Each row was made from one path, in order. Every step used is in the known rows, and no mark comes twice. Write each row's path.
Known rows:
sigi > bipiz > keted > sobo > kikil: [ 15  -7  -7   5   9  50   4   8   8 -18  13  16  11 -25  28 -28  -1  12
 -19]
sigi > bipiz > zorum > sobo > kikil: [-28   0   6  15  18  35  -4 -11  -3 -17   2  39   3 -35  30  -9   9 -26
 -13]
keted > bipiz: [  2   9  13  -2  15  18  19  -3  27  12  20 -11  12   1   3 -16   5   4
 -25]
keted > sobo > kikil > bipiz > sigi: [ 12  18 -12 -31 -16  52  16  42  -5  -8 -23  -1  18  -5  57 -30 -10  -1
 -23]
kikil > bipiz > keted > sobo > sigi: [ 25   6   4  -9 -47  65   3  46  -2   0 -14 -14  16   1  49 -41  -5   9
 -26]
rezinib > zorum: [ 15  10   7  15  28   3 -14   6  26  -4   7  -2   5 -12  12  -8  14  12
 -18]
rezinib > zorum > sobo > kikil > bipiz: [  8  19   7  -5  26  28  -8  23   0  -6  -4  21  -6 -13  44 -33  11 -20
  -4]
bipiz > zorum > sobo > keted: [-38  -9  28  24 -14  25 -32 -13  11   3  -5   2  -5 -21  34   0  27 -26
 -20]
keted > sobo > kikil > bipiz: [  8   6   7 -20   0  47  25  37   3  -1 -17   5   9  -4  45 -28  -2   1
 -22]
kikil > sobo > sigi: [ 15  37  13   5 -26  48   0  25  -6  -6 -11  11  11 -17  36 -23  -6  -2
 -11]
keted > bipiz > sigi > sobo > kikil: [ 19  42 -23 -24   9  36  37   5   2 -24   4  -5  26  -7  29 -15 -41   6
 -39]
sigi > sobo: [ 21  19   4   0  -5   1  20   7   2 -12 -11  -3  17  -6  28  -1  -9  14
 -22]
keted > bipiz > sigi > sobo: [ 25  34 -15 -14 -13  15  17   0   7 -11   2 -18  29   3  28 -12 -25  15
 -39]
zorum > sobo > sigi > bipiz > keted: [  8  15  -3  22 -21  48 -14   0  -3  -5   8  21  19 -18  37 -41   0  -9
   0]
keted > sobo > sigi: [ -4  13   3  -8 -17  52   6  19  30   3   1  -5  27  -1  28 -22 -15  15
 -21]
keted > bipiz > sigi: [  6  19  -7 -11  -1  24  10   2  20   6  11 -18  22   2  17 -20  -3   5
 -27]
zorum > sobo > kikil: [-21   3   8 -20  18  36  10   0   9   1   9  25  -1 -14  27 -17   1 -20
  14]
sigi > sobo > kikil: [ 16  27  -5 -10  19  22  41  11  -4 -25 -10  12  15 -15  28  -3 -25   5
 -20]
bipiz > keted > sobo > kikil: [  4 -18   0 -25  -2  54   4  17  16  -8  16   2  -1 -15  22 -18  -2   8
  -9]
kikil > sobo > keted > bipiz: [ 11  27  29  28  -6  35 -12   0   8   6  10 -11   0 -12  25 -23  15  -4
 -37]
zorum > sobo: [-15  -5  17  -9  -5  14 -11  -5  14  15   8  14   2  -6  25 -12  17 -11
  13]
sobo > kikil > bipiz > keted: [ 25   5   3 -11   0  44  30  42 -24  -9 -15   2  -3 -14  38 -31   6 -12
 -11]
sigi > sobo > kikil > bipiz > zorum: [ 14  21   6  -5  -7  27  36  34 -29 -32 -36   7   6 -20  47   0 -15 -12
 -46]
rezinib > zorum > sobo > kikil: [ -9  10   3  -7  41  27 -18  -2  22  -8  20  26  -6 -20  24 -17   5 -14
   4]

Write each row's path:
[ 15  34  10  25   7  17  18 -10  15  -7   2 -24  21  -1  25 -13 -11  11
 -55]  sigi > sobo > keted > bipiz
[ 25  23  -9  32  -8  45   9  12  -4 -14  -3   6  27 -20  26 -34  -6   7
 -22]  sobo > sigi > bipiz > keted
[ 20  20  -8  34   1  40 -42  -3  10 -14  19  21  13 -23  35 -41   4  -1
 -10]  rezinib > zorum > sobo > sigi > bipiz > keted
[ -5   1  11  35   4   9   0  -2   1 -12 -11  12  14 -28  19   0  18  -2
 -34]  sigi > bipiz > zorum
[ 11  39  -5  34   7  35  22   8   4 -10 -12  12  37 -16  28 -30 -11   8
 -26]  sobo > sigi > bipiz
[ 19   2   4  -9  11  39 -22  26  -8 -10   6  17 -17 -16  44 -35  16 -20
   1]  rezinib > zorum > sobo > kikil > bipiz > keted
[ -8  13  35  31 -18  37 -23  -3   6  -4   6 -11  -8 -22  25  -6  22 -15
 -54]  kikil > sobo > keted > bipiz > zorum
[ -4  19  17  27  19  26  12  -8  26  10  11 -24  14  -2  13 -21   9   1
 -41]  sobo > keted > bipiz
[ 44  20  -4 -13 -10  34  38  39 -35 -27 -24   2   4 -12  48 -22 -15  -3
 -25]  sigi > sobo > kikil > bipiz > keted
[  8  36  -5  37  17  31 -30  -6  19 -10  10  25  23 -20  34 -36   0   1
 -14]  rezinib > zorum > sobo > sigi > bipiz
[-34   5  14  -2 -25  46 -15   3  10  -1  -1  14   9 -15  30  -6  -1 -23
 -12]  bipiz > zorum > sobo > sigi
[-11  10   2  26 -18  51  -8   6  18 -15  -7   9  30 -21  32 -13  -7   9
 -49]  keted > sobo > sigi > bipiz > zorum
[ 31  -3  12  -1 -22  22  10  37 -17   4 -17 -12  -1  -6  35 -26  21  -5
 -12]  kikil > bipiz > keted
[ 26 -17  13 -12 -39  35  -8  37  -1   7  -9 -14   2   0  41 -29  19   9
 -19]  kikil > bipiz > keted > sobo
[-33 -15  24  -9  -9  25 -17 -18  23  12  27   4  -4  -8  11  -3  16 -21
 -20]  keted > bipiz > zorum > sobo
[ 38  49  -6  22 -32  17  10  29 -29 -16 -50 -24  26  -3  73 -22  -9   2
 -49]  kikil > bipiz > sigi > sobo > keted
[-21   4  24  31   7  28  -2 -10  23   2   8 -24   6 -13  11  -3  16  -9
 -58]  sobo > keted > bipiz > zorum
[ 13  28 -12 -14  10  35 -20  27  -7 -11 -12  15   2 -13  59 -35   0 -21
  -5]  rezinib > zorum > sobo > kikil > bipiz > sigi
[  8  -3  -1 -11 -34  61  -6  23  21  -2  10 -10  16  -5  28 -27  -9  16
 -17]  bipiz > keted > sobo > sigi
[ 38  31   2  31 -34  54 -14  21 -22 -18  -5  20  14 -30  39 -37   0   2
 -16]  kikil > sobo > sigi > bipiz > keted
[-35   7  15  -7 -17  54  -7  -9  24   5  22   4  11  -7  17 -16  -5 -21
 -28]  keted > bipiz > zorum > sobo > sigi
[ 15  38   8  19 -23  41 -22   4   1   1   0 -16   9 -12  40 -27   6  -4
 -38]  kikil > sobo > keted > bipiz > sigi
[-20  10  23  16   8  30 -13 -21  28  20  22  -9   6   0  24 -26  16 -15
 -20]  zorum > sobo > keted > bipiz
